Known rows, with every step that occurs:
Q, G: [  5  -4   6   2   8   1   5  -8   4   3   9   9  -4  -1 -10   7   5 -11
  -5  -8  -5  -7]
N, C, W, U, G, Q: [  2   3   3  -7  -5  -4  11   5  -1 -10   3  39 -17  19 -25   5   8 -10
  -8   2   1  20]
G, F: [  8  -3   2 -14  -3   0  -3   5   6   1  -3   6  -3   1   0   6   7 -15
  -1   5   3  -7]
P, F, Q, G, U, M, W, C, N: [  5  10  10 -13   5  -6  -3  26   1 -10  11  45  -5 -21 -23  15  21 -46
  -5 -12  11  13]
F, Q, G, U, W, C, N: [  6   7   9  -1   1  -9   0  19  -7 -11  13  34   1  -4 -21  11  17 -23
  -8 -18  13  11]
M, W, U: [  7   1  -9   2  -5   4   0  -1  -5   2 -12  -4  -4   1 -19   5   3 -18
  -4   7  13  16]
M, U, G, F, P: [ 11   5  13 -39  18  -1  -1  -2  11  10  -5  -1  -7  24 -12  13  14 -31
 -30  -7   5   5]
N, C, W: [ -3  -9  -1  -3 -13  -1  14   4  -7 -17   2  31   0   4  -7   2   1  -5
   7   8  -5  10]
C, W, U, M: [-11   1   5   3  19   6   3  14 -12 -23  -6   8  -9  -6 -13   4   6 -17
   4  -4   6  18]
P, F: [  5   3   3 -10   0   3 -15   8  12   1   1   9   3 -15   9   4   6 -14
   3   5   4   0]
N, C, W, U, M: [ -6  -1   2  -1   7   1  16  13 -15 -21   2  35  -9   7 -16   4   3 -18
   3   0  -5  20]
N, C: [  5  -2  -2  -4  -9  -5  14   0  -4   0   8  28   0  13  -4   1  -3  -2
  -1   4 -10   4]
M, U, G: [  4   8  15 -14   7  -4   6  -3   1  12  -4  -4  -9  17 -10   4   7 -21
 -17 -15   0  10]
Q, F, P: [ 12  -1 -10 -25   1   8  -7  -8   7   0   6  -7   9   3  -4   9   7  -1
  -3   4  -2 -11]
P, F, Q, G: [  8   9   7  -4  14   1 -23  15  16   2  11  24   7 -20  -3  11  16 -14
   0  -2   5  -1]
P, F, Q, G, U, W: [  8   9  11 -10   5  -5 -21  20  11  -6   6  26  13 -26  -4  15  19 -26
  -9  -8  20   6]
M, U: [  4   7   4  -8   3  -1  -2   5  -4   9  -6 -10  -4  13  -6   3   7 -14
  -8  -6   0   6]
M, W, C, N: [  5  -4  -8   0 -21  -1  18  -1  -9  -5   0  20  -7  -2 -19   1   2 -23
   7   1   6  14]
N, C, W, U, G, F: [  8  -5   8 -16  -1   0  12   6  -2 -11  -1  35 -13  16 -18   9   8 -28
  -4   7   1  15]
Q, G, F, P: [ 12  -8   4 -26  21   3  -3  -8  16   1   7  12  -1   7 -12  17  14 -22
 -20   0   0 -12]
Q, G, U, M, W: [ -2  -3  12  -7   5  -8  17   0  -4  -6   1  14  -6  -7 -23  13   9 -36
 -18 -15   5   3]
Q, G, U, W, C: [ 10  -1  10   0   5 -11  12   1  -4  -5   9  24   1  -3 -19   8   8 -40
 -10 -17  10   4]

Rows:
[ 17   7  -7  -9 -18   0   2  -9   4   8  -5   5 -12   3 -31   7  11 -20
  -7  -2  13  10]
M, W, U, G, Q, F
[ 11   3  -1 -12 -16  -1  10   1  -1  -7   7  35 -15  15 -27   7  11 -13
   2   2  -2  12]
N, C, W, U, G, Q, F
[ -2   0  17  -6  17  -8  11   5  -2  -4   8  13 -10   0 -15  11  10 -29
 -18 -20  -2  -3]
Q, G, U, M
[ 17   7 -11 -23  -5   3  -2 -13   9   5  -5   4  -7  10 -33  12  13 -18
 -19   2  14  12]
M, W, U, G, Q, F, P
[  8   6  13 -16   8  -5  -6   8  11   1   3  17  -2   0  -9   7  11 -12
 -10  -6   7   2]
U, G, F, Q
[  6   6   2  -7 -10  -3  13   7 -15  -3   1  16  -2   6 -10   3   8 -30
   0 -19   8  20]
M, U, W, C, N
[  1  -3  -2  -1  -2   3   8  10 -10 -14  -1  27  -7  14 -14   4   3 -12
   4  10  -1  17]
N, C, W, U
[  7  11  12 -11  12  -4 -26  23  14   2   7  19   3 -14  -7  14  20 -23
 -10  -1  10  -1]
P, F, Q, G, U
[  8   2   2  -3  -1   2   6  -9  -1   4 -10   2  -8   4 -22   6   2 -24
 -12  -1  13  19]
M, W, U, G
[ -4  -1  -2  -1  -6  -4  28   4 -15 -15   4  30  -9 -11 -19   2   1 -29
   5 -13   0  17]
U, M, W, C, N
[  8   1  -4   7  -2  -6  13  -1  -8 -11   6  25  11 -13  -7  -3  -2 -22
   9 -10  10  13]
U, W, C
[  2   4  11  -9  15   4 -12  18   2 -14  -7  13  -8   0 -19   9  16 -19
  -3   2  16  16]
C, W, U, G, F, Q
[  2  -2   7  -5   1   1  13   3  -7 -11   1  31 -11  16 -18   5   3 -17
  -3   3  -1  20]
N, C, W, U, G
[ 10   8   0  -1   1  -6   9   4 -11  -1  -1  13   5   2 -12   1   5 -34
   1 -15   9  18]
M, U, W, C
[ -3  10  14  -2  23  -9  -3  20  -2  -7  10  19  -2  -5 -19  11  14 -15
 -14 -18   4   2]
F, Q, G, U, M
[  4  -2  13  -6   7  -6   2   1   3   4   4   3  -7   7 -14  10  10 -22
 -17  -8   1  -7]
Q, G, U
[  1  12  16 -12  22  -6 -17  26   9  -6  10  28   1 -21  -8  14  19 -28
 -10 -12   7   2]
P, F, Q, G, U, M
[ -7  -2  -1  -1  -2  -3  19  -2  -8 -12  -4  12   1 -17 -11   3  -1 -17
  -1  -9   4  11]
U, M, W
[ 12  -7   8 -11   6   0   3  -4  10   4   7  14  -6  -1 -10  12  12 -25
  -6  -4  -2 -13]
Q, G, F
